Each row comes from the steps of one path. Every step used is in the known rows, and no mark comes twice. Write the path behind each row, first mark first.
Known rows
nusi, dobad, gida, ritef, lilurur: -2.61,-2.05,5.88,-2.11,1.73,4.43,0.44,1.13,2.61,0.48,-1.07,-0.73,-0.35,-0.49,-2.01,-1.68,-0.33,-3.34,-6.46
nusi, lilurur, dobad, gida: 0.61,0.18,4.98,2.53,2.93,1.81,0.04,-0.76,1.09,-0.64,-5.55,0.08,1.25,-1.43,3.03,-1.18,-0.50,-1.21,-3.92
lilurur, nusi, dobad, gida, ritef, kolu: 0.30,0.06,7.43,1.21,3.09,-0.47,1.28,-0.94,1.67,-0.28,0.51,-4.67,-1.43,-0.67,0.44,-2.34,-1.10,-3.15,-5.14
gida, ritef, lilurur, dobad: -1.24,-1.92,4.91,-1.02,-1.96,2.99,1.99,1.44,1.13,0.66,-1.54,0.11,2.80,-0.49,-1.07,1.11,-3.04,-4.15,-2.59
gida, ritef: -0.79,0.41,0.41,-1.54,0.29,0.62,2.55,0.31,0.33,3.19,0.82,-3.29,0.55,-0.55,-0.22,0.23,-1.59,-1.08,-1.14
lilurur, nusi, dobad: -0.02,0.94,2.59,2.45,3.59,0.99,1.34,-0.70,-1.57,-3.86,1.87,2.20,-1.09,0.05,1.26,0.24,-3.17,-1.78,-4.27
lilurur, dobad: 0.07,-0.11,1.13,0.76,-1.40,0.86,0.77,-0.24,-0.29,-1.58,-1.22,0.40,2.13,-0.60,0.11,0.51,-1.65,-2.63,-0.53
kigop, ritef: 0.48,-0.06,0.99,-0.40,0.87,1.61,1.04,-0.92,1.83,0.09,2.18,-1.21,-3.08,0.25,-1.66,-1.92,-1.12,-1.26,-0.63
ritef, lilurur, nusi: 0.08,-0.19,5.91,2.80,1.68,0.02,-0.83,0.81,-0.12,-2.77,-0.49,3.58,-0.98,0.31,0.56,1.08,-1.07,0.15,-2.92
nusi, dobad, kolu: -1.22,-2.57,-0.21,0.93,0.05,3.68,-1.75,0.00,-0.38,-2.05,-1.59,-0.14,1.05,0.60,0.67,-3.64,-2.37,-2.13,-2.93
lilurur, dobad, gida, ritef: -1.17,0.64,4.27,-0.82,-0.17,2.23,1.71,-0.18,1.81,2.80,-1.12,-3.95,0.63,-1.82,-0.53,-1.55,-1.20,-3.49,-3.39
lilurur, dobad, kolu: -0.79,-2.22,1.08,2.30,-2.44,2.36,-1.95,-0.38,-0.19,-1.29,-3.76,-1.03,2.89,-0.39,1.08,-3.10,-2.27,-2.90,-1.32
kigop, dobad: -0.51,-1.26,-1.91,-1.98,-1.17,0.12,0.86,1.30,0.75,-1.66,0.15,5.04,-2.15,0.01,3.07,-0.49,-0.58,1.37,-1.02
ritef, kolu: 1.74,-1.87,1.72,0.42,-1.71,-2.58,-0.35,0.09,0.93,-0.44,-1.01,-2.21,0.79,0.36,0.30,-0.84,1.25,-0.02,1.57
kigop, ritef, lilurur, nusi, dobad: -0.37,-1.11,6.54,1.52,3.56,3.73,1.36,-0.26,1.60,-5.27,2.49,3.39,-3.92,0.84,-1.06,-1.46,-3.91,-3.35,-5.84
nusi, dobad: -0.55,-0.95,-0.21,-0.50,1.07,2.25,0.75,-0.11,-0.31,-2.22,0.34,1.07,0.64,0.49,-0.25,-0.27,-1.69,-2.14,-2.46
lilurur, dobad, ritef: 1.64,1.83,3.23,-0.03,-0.59,1.93,1.17,0.49,-1.18,1.27,-1.96,2.16,-0.19,-0.22,2.07,0.19,-2.28,-5.59,0.48
ritef, lilurur, dobad, gida: -0.92,-1.66,6.52,0.49,-1.29,2.47,-1.87,1.06,2.21,-1.90,-3.40,1.39,0.85,-0.92,-1.20,-0.97,0.66,-2.38,-3.08
gida, ritef, lilurur, nusi, dobad: -1.19,-0.61,6.00,0.56,3.02,2.98,2.51,0.86,-0.05,-2.06,1.20,1.68,-0.19,0.29,0.10,0.78,-4.15,-3.72,-6.45
nusi, lilurur, dobad, gida, ritef: -0.56,0.78,5.31,1.07,2.78,2.35,2.20,-0.52,1.64,2.97,-4.34,-2.73,1.28,-1.56,2.34,-0.70,-2.23,-2.52,-5.25

Write each row's path
-1.37,-4.34,4.07,2.20,-3.50,3.82,-2.70,1.35,0.65,-2.35,-5.00,1.62,3.41,0.36,0.13,-2.07,-1.97,-3.04,-1.88 : ritef, lilurur, dobad, kolu
-1.48,-2.64,5.42,3.75,1.52,4.08,-2.47,0.64,-0.52,-4.87,-2.34,3.15,0.46,1.24,1.27,-2.36,-3.25,-2.63,-5.70 : ritef, lilurur, nusi, dobad, kolu
0.85,-0.49,2.61,2.38,1.74,1.45,1.55,-0.62,-0.72,-1.33,-4.49,2.09,2.98,-0.34,3.40,0.91,-2.38,-1.56,-2.18 : nusi, lilurur, dobad
0.99,-1.06,7.13,1.37,1.48,-0.11,2.05,-0.60,2.44,2.17,-5.41,-4.72,2.41,-1.03,2.49,-1.76,-0.89,-2.94,-3.20 : nusi, lilurur, dobad, gida, ritef, kolu
-0.97,0.95,8.70,1.19,3.08,1.31,-0.06,0.78,2.25,1.59,-0.44,-1.25,-1.74,-0.77,-0.38,-0.73,-0.34,-1.15,-5.53 : dobad, gida, ritef, lilurur, nusi
-0.74,-0.83,9.04,1.86,4.37,4.10,-0.25,-0.87,2.98,-4.52,1.41,1.93,-5.43,-0.04,-1.27,-3.66,-1.49,-2.63,-7.50 : kigop, ritef, lilurur, nusi, dobad, gida
-1.43,2.33,5.81,0.76,5.06,2.29,2.12,-0.87,0.92,0.48,1.72,-2.53,-2.50,-0.94,0.38,-1.66,-2.53,-2.87,-6.81 : lilurur, nusi, dobad, gida, ritef
-2.00,-3.86,4.42,0.56,-3.35,4.32,-0.24,1.75,1.20,0.74,-3.85,-1.44,3.68,-0.23,-0.46,-2.02,-3.37,-4.22,-3.35 : gida, ritef, lilurur, dobad, kolu
0.20,-1.34,5.84,-0.26,-1.62,-0.64,1.00,-0.28,2.81,2.05,-2.08,-6.07,1.17,-1.53,-0.62,-2.20,0.09,-3.43,-1.79 : lilurur, dobad, gida, ritef, kolu
-0.45,0.34,3.57,0.76,-0.31,1.26,-0.60,-0.63,1.33,-0.52,-2.44,-1.21,0.42,-1.46,-0.05,-1.70,0.31,-2.42,-2.24 : lilurur, dobad, gida
1.71,2.46,7.58,2.00,2.67,1.44,-0.20,1.37,-1.00,-0.22,-1.36,5.03,-3.07,0.71,2.17,1.09,-1.30,-2.65,-2.10 : dobad, ritef, lilurur, nusi
-0.33,-2.04,2.60,3.96,0.51,2.72,-1.03,-0.34,-0.61,-1.43,-7.00,0.68,4.07,-0.09,4.15,-2.49,-3.20,-1.83,-2.91 : nusi, lilurur, dobad, kolu
-0.82,0.48,5.93,0.71,1.80,1.01,1.54,1.13,0.43,0.45,0.51,0.21,-0.42,-0.20,0.28,1.41,-2.56,-1.58,-3.66 : gida, ritef, lilurur, nusi
3.85,0.13,5.91,2.28,1.25,-0.32,1.68,0.37,-0.84,0.47,-6.14,2.20,1.69,0.42,5.10,-0.26,-1.51,-5.05,0.21 : nusi, lilurur, dobad, ritef, kolu
-0.54,-0.98,5.55,2.32,2.89,2.38,0.26,0.72,-0.47,-5.25,-0.06,4.84,-0.72,0.86,0.75,0.69,-2.59,-2.44,-5.42 : ritef, lilurur, nusi, dobad
-0.76,-0.12,7.95,1.95,3.85,3.08,-1.48,0.22,1.29,-4.32,-1.03,3.19,-2.23,0.16,0.31,-1.32,-0.24,-1.51,-6.82 : ritef, lilurur, nusi, dobad, gida
1.56,3.56,4.74,1.52,4.47,2.43,1.59,-0.21,-2.40,-1.36,0.92,3.91,-3.08,0.46,2.98,-0.10,-3.34,-4.98,-3.50 : lilurur, nusi, dobad, ritef
-0.38,-2.38,4.19,0.55,-1.97,2.22,-0.09,1.35,0.46,-2.72,-2.50,2.77,2.47,-0.08,-0.54,0.84,-1.37,-2.68,-1.66 : ritef, lilurur, dobad
0.77,-0.71,4.66,-1.13,-0.43,-1.60,0.21,0.02,3.04,3.49,-0.99,-6.38,-0.38,-0.74,-0.82,-2.63,1.80,-1.26,-1.03 : dobad, gida, ritef, kolu
0.32,-0.48,4.33,-1.38,1.13,4.57,0.13,1.93,-0.67,-1.12,-1.80,5.49,-0.98,1.51,0.63,-0.14,-1.57,-5.27,-2.34 : nusi, dobad, ritef, lilurur
